What can hang from each mark
q861: q107 q186 q261 q452 q882
q261: q861
q452: q861 q952
q952: q348 q452
q882: q817 q861
q107: q861
q348: q306 q952
q817: q882
q306: q348
q450: q452

Every row comes from one small tree of marks. The marks that hang from a mark follow it in brackets, in the order of their numbers. Every link used is in the known rows. Which tree was each row made from?
In the rows, 128 means zero.
Known rows
q306[q348[q952]]: [132  80 145 151 162  95 134 131 137  88 165 130 130 136 127  96 106 119
 108 122 171 112 139]
q261[q861[q452]]: [104 125 152 142 125 164 164 126 132 106 120 122 109 147 124 114 139 114
 129  95 133 122 131]
q861[q107 q186 q261 q452[q952[q348]]]: [ 91  95 122  70 145 125 141  86 103 100 185  46  61 135 132  73 159 162
 123  92 102 135 134]
q450[q452[q861[q107 q186 q261] q952[q348[q306]]]]: [ 92 115 119  59 168 101 156  93  82  77 192  54  79 137 119  48 170 143
 119  92 114 163 148]
q306[q348[q952[q452]]]: [142 103 144 143 178 119 137 134 138  93 145 133 122 142 144  90 133 117
 113 124 170  97 132]
q952[q348[q306] q452[q861[q107 q186 q261 q882]]]: [108 126  97  40 171 120 148 113  96  99 174  77  72 139 139  79 205 144
 131  87  96 122 139]
q861[q186 q452[q952[q348]]]: [110  92 127 118 154 143 129 109 125  83 163  66  88 140 130 104 144 144
 114 109 153 129 141]
q817[q882[q861]]: [110 115 147 149 136 158 107 172 135 120 121 104 144 150 117 110 132 106
 109 166 147 139 143]
q452[q861[q107 q261 q882] q952]: [ 80 118  88  96 118 150 147  97 102 142 184  78  72 128 124  20 122 125
 127  93 114 165 133]
q861[q107 q186 q261 q452 q882[q817]]: [ 70 127 111  45 112 124 135  93 109 163 161  52  85 147 146 125 189 172
 170  71  88 130 124]
q348[q306 q952]: [130 114 141 137 162  81 135 135 120  86 147 123 132 140 127  85 133 127
 122 131 153  94 144]
q261[q861]: [105 128 155 163 130 159 157 159 139 101 127 127 132 144 117 119 121 117
 124 101 135 126 136]
q306[q348[q952[q452[q861]]]]: [135  88 147 149 181 133 143 142 127  86 161 129 116 144 138  59 123  94
 109 113 179 124 134]
q261[q861[q186 q882]]: [ 93 116 120 121 121 155 153 147 140 128 142  99 104 130 116 142 136 143
 132  91 127 140 137]
q450[q452[q861[q107 q261 q882[q817]] q952[q348]]]: [ 87 128  87  75 150 131 143  84  98 118 179  58 108 151 136  59 164 136
 156  68 128 167 125]
q107[q861[q186 q261 q452 q882]]: [ 79  98 114  77 109 149 151  98 100 142 153  59  75 145 125  93 163 146
 144  97 120 132 131]
q261[q861[q107 q186 q882]]: [ 90 122 118 107 120 148 157 138 112 138 158  92  81 119 119 137 140 150
 132  83 104 141 126]
q952[q348]: [127 114 141 151 157 129 128 145 133  68 143 109 133 147 128 127 143 126
 110 116 150  99 144]
q452[q861[q186 q261 q882] q952[q348[q306]]]: [ 99  93  82  68 160 117 140 107 124  89 193  68  95 138 117  53 152 139
 122 100 133 157 155]
q882[q817 q861[q107]]: [100 135 155 142 138 146 131 176 118 121 152  91 156 159 133 106 141 126
 141 126 130 126 122]
q306[q348[q952[q452[q861[q186 q882]]]]]: [124  76 112 108 171 128 139 129 128 114 174 101  87 131 137  83 135 123
 116 103 170 139 134]
q107[q861[q186 q261 q452[q952[q348]] q882[q817]]]: [ 83  84  95  82 144 151 133  99 110 122 180  37 110 162 135  88 166 153
 169  78 147 147 122]
q861[q107 q261]: [ 89 134 143 107 121 123 144 124 109 120 152  93 100 140 129  85 147 142
 126 105  93 115 135]

Which tree is each row?
[ 79 116  96 103 116 167 141  90 109 152 156  69 118 164 137  57 148 130
 174  90 147 144 116]
q107[q861[q261 q452[q952] q882[q817]]]
[ 78 119 105  43 107 124 147  78 102 153 160  59  48 127 135 103 176 168
 138  89  81 126 132]
q861[q107 q186 q261 q452 q882]
[ 98 130 131 149 135 160 149 116 110 104 145  89 107 142 121  53 119 103
 112 113 168 164 143]
q450[q452[q861 q952]]
[124 115 118 130 173 124 140 125  90  64 189 105 108 134 122  48 135 107
 108 110 147 137 140]
q452[q861[q107] q952[q348[q306]]]
[ 78 101 146  62 123 142 121 126 103 148 149  50  79 143 123  92 170 143
 125 137  87 153 137]
q817[q882[q861[q107 q186 q261 q452]]]
[ 60 112  98  79 123 146 131 121 108 156 198  43  93 142 132  63 140 151
 159  70 114 182 129]
q452[q861[q107 q186 q261 q882[q817]] q952]
[ 92  95  99 117 118 172 142  99  95 141 163  62  72 133 125  80 132 134
 133 111 162 147 125]
q107[q861[q186 q452[q952] q882]]
[ 77  98 155 121 123 144 146 152 106 114 160  64 111 153 116  94 140 141
 130 107 125 133 140]
q107[q861[q186 q261]]
[134 122 117 138 173 118 131 126 129  61 158 115 136 142 125  85 139 122
 111 129 160 110 148]
q452[q952[q348[q306]]]
[ 67 122  93  51 113 137 133  81 111 169 176  42  78 141 144  88 167 171
 167  75 100 152 122]
q861[q107 q186 q261 q452[q952] q882[q817]]
[ 88 110 153 128 131 142 139 154  93 110 175  74  85 131 122 101 133 130
 112  96 124 149 139]
q452[q861[q107 q186]]
[127 116 125 119 175 136 131 133 135  76 156  96 164 171 135  75 161 116
 142 135 166 122 134]
q882[q817 q861[q452[q952[q348[q306]]]]]
[ 98 142 147 127 132 139 154 117  80 108 145  93  91 136 126  86 146 112
 115 100 133 143 135]
q450[q452[q861[q107]]]
[ 77  90 131  83 126 162 115 122 133 143 147  47  95 149 120  59 143 135
 122 150 123 174 145]
q817[q882[q861[q186 q261 q452[q952]]]]
[ 92 143 144 104 140 160 154 134 100 118 149  93  85 149 141  48 163 117
 127  95 102 127 131]
q952[q452[q861[q107 q261]]]
[112 108 128  86 175 124 132 132 105  90 185  62 127 155 135  89 174 143
 142 121 137 136 127]
q882[q817 q861[q107 q186 q452[q952[q348[q306]]]]]
[ 75 102 113  86 117 139 141 128 128 132 166  68  87 140 119  85 144 141
 128  91 116 155 150]
q452[q861[q186 q261 q882]]
[137 135 140 129 177 105 140 137 121  92 127 127 124 147 144  78 159 123
 127 132 151  79 137]
q348[q306 q952[q452]]
[ 89 115 141  80 123 146 125 116 105 144 135  79  94 147 126  72 163 123
 125 143  94 141 132]
q817[q882[q861[q107 q261 q452]]]
[ 81 129  90  92 120 150 155  80 117 134 152  75  87 139 123  31 135 122
 127  99 139 171 143]
q450[q452[q861[q261 q882] q952]]
[ 73 149 110  72 121 129 149  97  95 148 154  72 109 152 137  86 174 136
 162  68 110 156 126]
q450[q452[q861[q107 q261 q882[q817]]]]
[ 89 142 117  99 143 168 130 149 102 148 158  70  99 148 151 121 179 138
 157  75 127 141 119]
q952[q452[q861[q107 q186 q882[q817]]]]
[108 124 113  81 175 107 133 137  90 131 172  82 103 143 150  88 180 141
 163  84 136 125 122]
q348[q306 q952[q452[q861[q107 q186 q882[q817]]]]]
[ 96 121 109  77 114 135 139  91  96 146 153  73  54 121 136 130 166 156
 129  98 109 120 128]
q861[q107 q186 q452 q882]
[ 71 106 118  79 114 149 140 112 106 152 154  51 111 165 136 116 176 152
 176  79 127 135 123]
q107[q861[q186 q261 q452 q882[q817]]]
[102 137 110 111 120 147 127 106 132 141 125  99 127 156 146 138 168 133
 160  94 145 111 127]
q861[q452 q882[q817]]
[ 88 110  88  93 149 139 131 110 111 115 196  67 116 150 134  54 146 133
 154  71 127 160 125]
q452[q861[q107 q261 q882[q817]] q952[q348]]
[ 83 106  89  48 142 126 128  79 112 133 186  39  83 145 145  99 178 174
 163  71 107 142 122]
q861[q107 q186 q261 q452[q952[q348]] q882[q817]]
[ 78 106  94  71 153 134 135 102 125 112 177  36 115 158 130  84 165 150
 155  71 144 178 140]
q450[q452[q861[q186 q261 q882[q817]] q952[q348]]]
[103  79 109  60 164 110 150 106 105 131 196  80  59 126 140  51 151 141
 125  86 119 144 128]
q306[q348[q952[q452[q861[q107 q186 q261 q882]]]]]
[106  71 150  97 173 117 147 137 132  98 180  88  95 148 134  54 138 127
 117  98 144 141 142]
q306[q348[q952[q452[q861[q186 q261]]]]]
